Each row was made from one small tree. The marks that hang from a mark follow it in brackets, in the order of their numbers. Every link used is in the known rows. Write each row's tree.
Known rows
j_526[j_840]: [ -5 -48   9   7  47  13 -16  15 -18 -12  -5  24 -31   5  -5 -39 -33 -27
  13]
j_526[j_685]: [-26  -4   3  15   1  19  13 -46   3 -17   4   8  -8  53 -26  -8  29  29
  -5]
j_919[j_685[j_526[j_840[j_788[j_532]]]]]: [-26 -87 -29  -4  26 -21 -48  20   3 -20 -13 -69  45   5 105  21   0  49
 -14]
j_778[j_532[j_788[j_526[j_840[j_685]]]]]: [ 46   2 -17  -1 -12  31  -3  19  38   8 -18  78 -53 -46 -37   9  -4 -44
  -8]
j_532[j_788[j_526[j_685[j_919] j_840]]]: [ 21  82  30   8 -38  40  14  -4   4 -18  29  -6 -38   7 -42 -19  38 -28
 -11]
j_778[j_532[j_788[j_526[j_685 j_840]]]]: [ 33  34 -22  36 -28  36  11 -10   8  -2  -3  70 -66   4 -30   5  13 -22
   3]
j_788[j_526 j_532]: [ 18  21  40 -22   2   3  14   9 -65  -1  25  -6  27 -15  19  60 -21 -30
  51]
j_526[j_840[j_685[j_919] j_788]]: [-44 -42 -13 -51  13 -33 -14  28  34  19 -11 -39  14 -20  -1 -48 -27  11
 -24]
j_778[j_532[j_788]]: [ 37 -52 -20  40   4  22  -2   2  26   9 -27 100 -33  -6 -11  21  -6 -28
 -28]
j_685[j_526[j_840[j_788]] j_919]: [-44 -61 -19  -2  29 -33 -47   3  11   7 -24 -74  50  16  40 -45   2  52
 -49]
j_714[j_778[j_532[j_788[j_526[j_685[j_919] j_840]]]]]: [ 54  37 -21  66  -1 -10   7 -43  46   0 -12  58 -40 -20 -30 -14  -1   5
  12]
j_685[j_526[j_840] j_919]: [-30 -57   7  21  41 -11 -52 -40  24 -10 -16 -56  22  28   9 -57  31  22
 -43]
j_685[j_526]: [ -8 -78  -1   8  37   9 -36 -20  16  -9 -22 -16  38  24   5   4  22  38
 -35]
j_714[j_778[j_532[j_788[j_526]]]]: [ 87 -18 -21  53  18   1   7  -1  36   8 -30 108 -22 -50 -22  40 -33  -7
  25]
j_685[j_526 j_919]: [-22 -57  13  16  30  -5 -44 -57  35 -13 -15 -52  54  31   4 -22  42  43
 -54]
j_532[j_788[j_526[j_685[j_919]]]]: [ 25  79  31   5 -46  43  22 -25  16 -12  27  -3 -13  15 -49  11  53 -10
 -25]
j_532[j_788[j_526]]: [ 56  26  32  -7 -13  54  10  38  -5  -9  16  46 -16 -28 -35  36   2 -40
  -3]
j_532[j_788]: [ 36 -31  19  12   4  32   5  40  16   3  -5  62 -10  -9 -18  14  -1 -34
 -31]
j_714[j_778[j_532]]: [ 39 -83 -34  58  56 -27  -7 -38  37   6 -45  91  -6 -18  -2  10 -48  25
  29]

Which tree is each row?
[-46  19  11  23   4   6  -8 -59  10 -21  15 -37 -28  56 -25 -71  32  12
 -15]  j_526[j_685[j_919] j_840]
[-28 -44 -17 -23  23 -40   1  78 -62  24  -7  -8  14  -7  64   4 -64 -10
  19]  j_526[j_840[j_788[j_532]]]
[-57   0 -30  -9 -13 -35  19  36 -51  20   2 -33   4  34  52  -3 -19  25
  17]  j_526[j_685 j_840[j_788[j_532]]]
[-12  82  39  -7 -35  -4  22 -57 -45 -10  42 -60  32  28   2  26  37   2
  24]  j_788[j_526[j_685[j_919]] j_532]
[-17  73  28  -4  -7  24   4 -54 -14 -29  32 -46 -23  32 -36 -36  28   1
  20]  j_788[j_526[j_685[j_919] j_840]]
[-52 -33  -8 -52  -1 -56  -7  43   4  31 -11 -48  38 -30  43 -19 -33  -6
 -15]  j_526[j_840[j_685[j_919] j_788[j_532]]]
[-35 -51 -24 -68 -12 -48  14  58   5  37 -16 -18  56 -31  40  45 -32  15
  -6]  j_840[j_685 j_788[j_532]]
[ -6  37  34 -46  -7 -18  -5   2 -18   3  24 -49  19 -40   3  -1  -8 -49
  25]  j_788[j_526[j_840[j_685[j_919]]] j_532]
[-37 -74 -33 -10  29 -45 -31  54 -33  22 -28 -42  45   7  76   8 -22  34
 -12]  j_685[j_526[j_840[j_788[j_532]]]]
[-28  22   8 -79 -36 -41  12  24   0  24  12 -73  72 -41  23  47 -12  12
  -1]  j_840[j_685[j_919] j_788[j_526 j_532]]
[ -7  53  17  -7  -3  42  13 -23 -32 -26  24 -12 -42  23 -36 -20  12  -1
  38]  j_788[j_526[j_685 j_840]]
[-60  13 -20  -2 -10 -19   5 -15  -4  -1   5 -52   0  51  11 -58   3  43
 -17]  j_526[j_685[j_919] j_840[j_788]]
[ 73 -16 -33  27  22  -5   3  11  67  15 -40  98 -40 -78 -33   7 -35 -20
  18]  j_714[j_778[j_532[j_788[j_526[j_840[j_685]]]]]]
[-16  71  19  -9 -18   8  23  -6 -69 -11  33 -23 -11  18  13  14   3 -25
  53]  j_788[j_526[j_685 j_840] j_532]
[ 69  20 -30  61  -6   6  24 -32  43   2 -23  93 -30 -17 -31  33   1  18
  23]  j_714[j_778[j_532[j_788[j_526[j_685]]]]]
[ -3  62  24 -12 -29  10  31 -25 -56  -5  32 -20  13  23   3  48  17   1
  41]  j_788[j_526[j_685] j_532]
[ 35  63  19   5 -39  54  27   4  -2 -14  19  31 -27   8 -47  32  39 -15
  -6]  j_532[j_788[j_526[j_685]]]
[ 41  23  24 -36 -10  42   5  55  26   1   2  39 -42 -55 -47   1  -1 -58
  -4]  j_532[j_788[j_526[j_840[j_685]]]]
[-67  21 -16  -5 -21 -45   9  -2 -34  15  11 -67  24  45  46 -28  -6  24
  -6]  j_526[j_685[j_919] j_840[j_788[j_532]]]
